Each row comes from the steps of one path. Every step used is in the known rows, and no mark comes twice. Write the path behind each row, first mark first.
In the rows, 128 means zero.
Known rows
kadi > gogi > genumi > lutipa > surov > lenes: [114 158 151 173 112 144 121 136  84   5 117 116 177 138 224 165  94 100
 149 137 107  98]
lanog > nupo > surov > lenes: [149 173 113 133  74 134 149 100 122  64 150 136 121 132  87 131 109 162
 164 153 107 106]
surov > nupo > gogi > lanog: [157 100  81 125 145 113 130 117 157 221 135 109  93 116  75 135 161 138
 114 142 164 149]
lenes > surov > genumi > lutipa: [169 108 139  90 108 131 120 132 164 167 108 102 167 164 122 123  94 147
  93  93 140 118]
genumi > gogi > kadi: [ 94 111 175 153 151 117 136 140 180 233 123 137 123 109 144  87 127 130
 103 166 130 127]
kadi > gogi > genumi > lutipa > surov > nupo: [119 145 134 142 141 133 117 135  86  58 120 131 155 135 206 160 110  77
 124 110 125 126]
kadi > gogi > genumi: [ 70 151 179 145 112 111 137 145 104 119 119 130 141 106 206 161 129 115
 162 111 120 117]
lutipa > surov > nupo > gogi > genumi: [143 139  86  94 159 136 107 116 117  81 137 142  96 119 133 115 156 104
 122 106 152 155]
gogi > genumi: [ 99 130 176 104 110 121 114 145  87 140 117 138 134 118 150 128 133 138
 155 120 140 125]
lutipa > surov > nupo > gogi > lanog: [148 106  58 131 180 128 118 113 146 141 138 116 114 114  80 140 160 116
 122 138 146 152]
surov > lenes: [130 132 139 112  93 134 130 116 174 114 136 107 173 126 131 127 116 155
 159 147 113 100]
nupo > surov > lutipa: [105 141 108 133 115 138 118 142 126  93 127 143 159 123 110 116 128 136
 136 125 127 131]
lanog > nupo: [105 141 150  98 108 120 141 133 109 130 142 122 105 122 101 138 136 143
 170 134 107 116]
lanog > nupo > gogi: [125 141 118 101 115 118 149 125 118 133 149 122  66 111  76 129 158 149
 144 130 114 138]
genumi > lutipa: [121 101 169 106 101 122 125 143 109 163 116 109 173 132 118 139 121 143
 124 131 119 119]
surov > nupo: [136 119 127  84 120 122 127 114 177 169 142 121 157 121 125 119 134 132
 137 119 132 128]
lutipa > surov: [ 96 125 132 109 145 133 118 127 133  86 134 120 178 112 131 143 135 116
 153 123  97 121]
surov > nupo > gogi > genumi: [150 133 107  91 127 120 121 121 132 164 134 138  82 117 121 113 157 131
 118 107 164 153]
lutipa > surov > genumi: [117 114 121 100 156 142 116 120 145  85 133 127 171 141 162 117 129 109
 124  98 115 127]
lenes > surov > genumi: [148 123 128  88 118 129 124 121 203 162 123 109 151 143 130 116 108 144
 124  88 138 119]
nupo > surov > genumi > gogi > kadi: [140 118 137 166 150 126 145 115 178 221 123 161 117 134 139  72 115 121
  64 139 150 140]
genumi > gogi > lanog: [103  80 155 178 155 113 139 142 156 223 117 125 122 114 125 133 137 128
 136 172 123 129]
lenes > surov > genumi > gogi: [146 106 133 126 146 130 141 125 252 185 124 129 133 140 154 105 104 124
 106 103 120 125]
lanog > nupo > gogi > genumi: [120 155 136 100 114 120 133 136  60 119 134 140  34 120 108 124 160 143
 149 123 139 141]
lenes > surov > nupo: [157 138 109  76 116 124 122 113 231 172 136 108 160 120 108 124 113 147
 135 105 138 122]
nupo > surov > genumi > gogi: [145 106 124 162 144 127 151 108 186 167 128 161 131 134 147  99 122 115
  97 111 122 142]
kadi > gogi: [ 72 137 158 153 116 109 150 134 157 134 134 111 163  96 184 165 129 117
 158 115  94 113]

Which path is each row?
[146  92 156 102 113 129 124 134 115 168 114 115 159 158 139 120 118 137
  93 108 138 122] : surov > genumi > lutipa
[150 148 114 136  87 134 139  99 158  99 138 130 175 119 102 128 114 158
 153 145 114 111] : nupo > surov > lenes
[109 121 145 132 124 115 133 141  74 173 128 111  90 128  79 157 142 151
 163 168 131 117] : gogi > lanog > nupo
[114  95 129 144 183 141 132 121 188 112 130 147 140 136 178 105 121  87
 112 113  98 136] : lutipa > surov > genumi > gogi
[148 128  67  94 161 133 122 106 179  96 151 126 126 109 106 121 156 111
 118 108 122 154] : lutipa > surov > nupo > gogi
[105 143 121 104 118 141 106 157 188 112 123 112 166 125 133 124 113 144
 149 115 125 110] : lenes > surov > lutipa
[ 86 140 166 160 130 128 120 151  49  44 110 126 163 125 207 172 114  86
 134 116 108 120] : kadi > gogi > genumi > lutipa > surov
[121 140 117 118 128 150 118 114 161  40 141 114 195 128 145 134 112 131
 168 143  94 103] : lutipa > surov > lenes
[111 109 143 153 191 141 125 128 182 159 125 146 127 139 175  73 119  93
  76 139 133 130] : lutipa > surov > genumi > gogi > kadi
[121 153 131 115 126 115 140 131 109 190 142 122  44 113  67  99 153 159
 109 150 146 134] : lanog > nupo > gogi > kadi
[136 120 130 114 141 134 105 143  47  72 114 130 115 129 127 136 145 115
 110 118 138 149] : nupo > gogi > genumi > lutipa > surov
[150 129 103 149 120 122 142 114  71 160 128 138  80 152  75 138 129 143
 124 137 151 132] : gogi > lanog > nupo > surov > genumi
[150 112 112  97 141 138 110 124 136  91 130 117 179 141 120 131 117 108
 111 123 118 130] : genumi > lutipa > surov > nupo
[178 135  72  76 122 120 129 108 236 176 142 106 111 113  84 119 134 150
 115  98 142 144] : lenes > surov > nupo > gogi
[109 147  95 167 124 135 120 148  56 105 127 140  92 135  74 139 133 143
 149 162 139 125] : gogi > lanog > nupo > surov > lutipa
[157 136 105 210 118 130 160 110 135 135 137 144  82 133  87 134 113 146
 152 200 115 114] : genumi > gogi > lanog > nupo > surov > lenes
[ 93 136 187 159 102 112 132 153  62 128 106 121 147 126 201 164 115 116
 133 117 124 115] : kadi > gogi > genumi > lutipa
[163 139 114 128 119 151 106 128  74  30 120 122 130 144 142 128 125 130
 124 138 136 128] : nupo > gogi > genumi > lutipa > surov > lenes
[100 160 115 207 112 104 162 121  77 126 133 128  94 107  99 187 128 127
 163 151 111 119] : kadi > gogi > lanog > nupo > surov
[137 143 123 120 134 137 117 143  12  45 125 137  60 139 109 138 145 118
 125 128 128 141] : lanog > nupo > gogi > genumi > lutipa > surov
[168 118 122 100 115 122 113 132  90 163 120 131  91 139 118 117 142 134
  93 115 171 153] : surov > nupo > gogi > genumi > lutipa
[116 116 184 104 103 123 110 155  49 146 103 126 143 140 142 135 121 140
 124 129 146 122] : gogi > genumi > lutipa
[110 130 103 219 152 137 137 152 103 129 128 159  69 133 102 130 130 121
 138 179 123 133] : genumi > gogi > lanog > nupo > surov > lutipa
[146 123 130 103 141 140  96 137  74  74 117 135 152 151 160 128 117 103
 114 119 144 134] : gogi > genumi > lutipa > surov > nupo
[116 109 147 111 136 135 115 138  97  85 121 116 190 133 126 145 122 118
 127 131 101 123] : genumi > lutipa > surov
[146 125 116 118 115 125 135 107 140 144 129 143 153 137 121 114 125 138
 108  95 138 136] : nupo > surov > genumi
[144 142 133 165 144 128 155 114 139 189 133 167  56 144 117  73 114 125
  76 146 145 136] : lanog > nupo > surov > genumi > gogi > kadi
